What can hang from each mark
E: A
R: P
A: E F R V W
F: A B S
P: G R X
B: E
W: A P
X: P

Every row comes from one small tree of marks. Brackets hold a mark, then the marks that hang from it, in alphabetical order. Every link used is in the known rows. Which tree was each row made from?
Known rows
(W (A E F R V) (P G)): -15, 13, 4, -5, 6, -37, -32, 9, 30, 19, 0, 1, 22, 0, 19, 25, -10, -4, -6, -39, -10, 9
(B (E (A (R P) V))): -14, 3, 13, 21, 8, -20, -51, -26, 13, -10, 2, 1, -2, -9, 29, 21, 9, -4, 8, -28, 12, -7
(B (E (A F W))): -20, 2, 16, 9, 8, -18, -35, -12, 7, 15, 11, 1, 23, -2, 31, 10, 16, 8, 8, -40, 2, -9
(B E): -12, -5, 10, 0, -5, -1, -31, -1, 0, -2, 2, -1, 2, 1, 3, 0, 6, 0, 6, -8, 2, -3
(F (A (R P) W) (B E) S): -24, -7, 15, 31, 3, -20, -5, 31, -4, 6, -2, -1, 41, 20, 14, 30, 1, -11, -1, -19, 6, -22
(W (A E R V) (P G)): -14, 7, 4, -2, 5, -24, -34, 13, 23, 17, -3, 0, 10, 1, 11, 28, -17, -8, -7, -28, -6, 10
(X (P G R)): -11, -11, -19, 13, 9, 18, -12, 23, -6, -5, -8, 12, 11, 2, 9, -2, -6, 16, -4, -13, -15, 3
(A E (F S) (R (P G)) W): -9, -7, 0, 35, 29, -16, -35, -8, 6, 17, 2, 10, 51, 19, 20, 26, -17, 15, -9, -46, -18, -4
(B (E (A (R P)))): -14, -18, 14, 25, 11, -24, -53, -15, 10, -13, -4, -1, -15, -15, 25, 16, 3, -2, 7, -24, 12, -4
(A E F (R P) V): -2, 9, 6, 13, 11, -22, -24, -19, 18, -1, 2, 4, 37, 8, 27, 25, 0, -2, -2, -23, 4, -3
(B (E A)): -19, -10, 17, 4, 3, -14, -40, -7, 2, -1, 6, -2, -18, -11, 12, 5, 5, -1, 12, -18, 4, -6
(P R X): 8, -6, -19, 9, 9, 15, 12, 5, 0, -21, -4, 15, 8, -4, -1, -5, -14, 21, -4, -21, -7, 2
(A E R V (W (P X))): -10, 17, 1, -7, 11, -6, -14, 5, 22, 7, 1, 9, 57, 12, 13, 30, -18, 4, -14, -36, 3, -1
(P X): 2, -3, -10, -5, 9, -2, 6, 0, -2, -11, 2, 6, -3, -1, -5, -1, -8, 15, -2, -20, -1, 6
(B (E (A (F S)))): -21, 2, 17, 10, 10, -24, -41, -8, 5, 2, 14, 0, -7, -2, 7, -2, 4, 1, 9, -28, -12, -12
(W P): -7, 11, 2, -10, -1, -2, -8, 17, 16, 6, -1, -6, -8, -4, -1, -6, 2, -12, -4, 7, 3, 3
(W (P G R)): -7, 5, -17, 9, 5, 16, -10, 15, 18, 3, -8, 9, -1, -5, 4, -9, -11, 4, -6, -11, -13, 4
(P G): -5, -4, -9, 3, 6, 1, -8, -7, -1, 7, 0, 5, -1, 2, 2, 1, -6, 10, -1, -17, -11, 6
(E A): -8, -5, 6, 6, 7, -12, -9, -7, 2, 1, 4, -1, -21, -11, 10, 4, -1, 0, 5, -9, 3, -4
(E (A F R)): -5, -5, 5, 5, 8, -35, -9, -15, 16, -7, -3, 6, 8, -14, 20, 8, -2, 3, 0, -28, -2, -6
(F (B E) S): -17, -1, 19, 3, -1, -1, -10, 20, -6, 2, 3, 1, 2, 13, -12, 6, -3, -11, 8, -4, -8, -24
(X (P R)): -5, -8, -10, 8, 2, 15, -3, 29, -5, -12, -8, 7, 11, 0, 7, -3, 0, 6, -3, 3, -4, -3
(W (A (F B S)) (P R)): -7, 15, 5, 6, 2, -10, 18, 53, 18, 7, -4, 1, -5, 2, -6, -3, -5, -15, -3, -5, -12, -18

Write each row's tree
3, -9, -29, 13, 15, 17, 4, -2, 1, -13, -4, 19, 7, -2, 1, -5, -22, 31, -6, -39, -17, 9
(P G R X)
-18, -10, 8, 14, 2, -21, -3, 25, -8, 9, 10, -4, 13, 18, -7, 12, -16, -6, -3, -1, -10, -4
(F (A E) S)
-20, 12, 14, 1, 0, -11, -37, -19, 6, 3, 12, 0, -5, -4, 18, 10, 9, -3, 11, -21, 5, -8
(B (E (A V)))
-29, -2, 25, 0, 3, -17, -25, 22, 20, 12, -7, 2, 19, -5, 22, 26, 1, -17, 1, -26, 12, -25
(F (B (E (A R (W P)))))
-26, 39, 18, -16, -3, -4, -8, 16, 22, 27, 6, -1, 53, 16, 22, 14, 22, -12, 3, -21, 7, -22
(A (F (B E)) V (W P))
-15, 27, 11, -4, 4, 5, -18, 10, 16, 28, 9, -1, 43, 17, 15, 21, -1, -10, -7, -9, 5, -4
(A E V (W P))
-9, 17, 9, -7, 3, -13, -10, -11, 11, 12, 10, 3, 37, 12, 15, 13, 2, 1, 2, -17, -4, -4
(A E F V)
-3, 10, 8, -3, 2, -23, -12, -15, 18, 1, 1, 8, 51, 8, 17, 22, -6, 1, -3, -25, -5, -6
(A E F R V)
-9, 24, 4, -2, 7, -21, -4, -22, 14, 7, 11, 3, 7, -5, 23, 4, 12, 2, 5, -24, 0, -5
(E (A F V))
0, 5, 10, 15, 10, -36, -29, -4, 16, 5, 3, -3, 20, 2, 26, 31, 1, -3, 0, -28, 6, 2
(W (A E F (R P) V))
-3, 2, 9, 0, 5, -21, 20, 15, 8, -5, -7, 9, 29, 9, -4, 11, -9, -7, -4, -14, -14, -25
(A (F B S) R)
-15, -12, 17, 16, 6, -16, -40, -10, 5, 3, -1, 5, 26, -6, 25, 23, 0, 4, 3, -36, 5, -10
(B (E (A R W)))
-7, -2, 6, 12, 14, -33, -11, -9, 11, -6, 1, 6, 6, -7, 8, 7, -10, 1, -3, -26, -15, -12
(E (A (F S) R))
-5, 7, -27, 10, 18, 22, -1, 15, 13, 6, -3, 18, 29, 2, 9, 0, -18, 23, -13, -41, -12, 8
(A (W (P G R X)))
0, 17, 9, -8, -5, -32, 22, 14, 14, 5, -5, 2, 26, 3, 13, 25, 7, -8, 2, -22, 2, -13
(W (A (F B) R V))
-9, 37, 8, 2, 8, 1, 29, 7, 3, 23, 10, 7, 56, 27, 7, 16, 6, -2, -3, -21, -11, -27
(A (F B S) V W)
-20, 23, -22, 0, 8, -18, 11, 12, 19, 12, 1, 11, 55, 10, 17, 21, -11, 12, -20, -49, -4, 13
(F (A R V (W (P G X))))
3, 21, -2, -5, -1, -20, 5, -18, 19, -5, -2, 10, 44, 3, 16, 11, 5, 2, -5, -23, -4, -4
(A F R V)
-25, 17, 20, -11, -3, -7, -13, 27, 18, 23, 1, -2, 39, 10, 18, 9, 18, -12, 2, -19, 6, -21
(A (F (B E)) (W P))
-20, 18, 15, 10, 4, -3, -36, -18, 3, 17, 14, 2, 24, 3, 26, 19, 12, 3, 7, -33, 7, -11
(B (E (A V W)))
-14, 6, 7, 12, -1, -22, 3, 8, 5, 16, 3, 5, 74, 20, 23, 39, -9, -2, -9, -24, 4, -4
(F (A E R V W))
-20, -17, 16, 10, 0, -32, 19, 40, -2, 2, -4, 2, 30, 20, -6, 29, -25, -17, -4, -4, -7, -21
(F (A E R) B S)
-6, -2, 11, 16, 13, -18, -15, 2, 6, 12, 2, 9, 65, 20, 9, 24, -16, 5, -9, -31, -16, -14
(A E (F S) R W)
-8, 2, -18, 1, 16, -4, -7, 5, 17, 6, -7, 12, 34, 1, 9, 14, -19, 17, -17, -47, -8, 9
(A R (W (P G X)))
-7, 16, 9, 4, 5, 7, -11, -7, 0, 23, 10, 4, 52, 21, 15, 27, -3, 3, -2, -17, 2, -7
(A E V W)
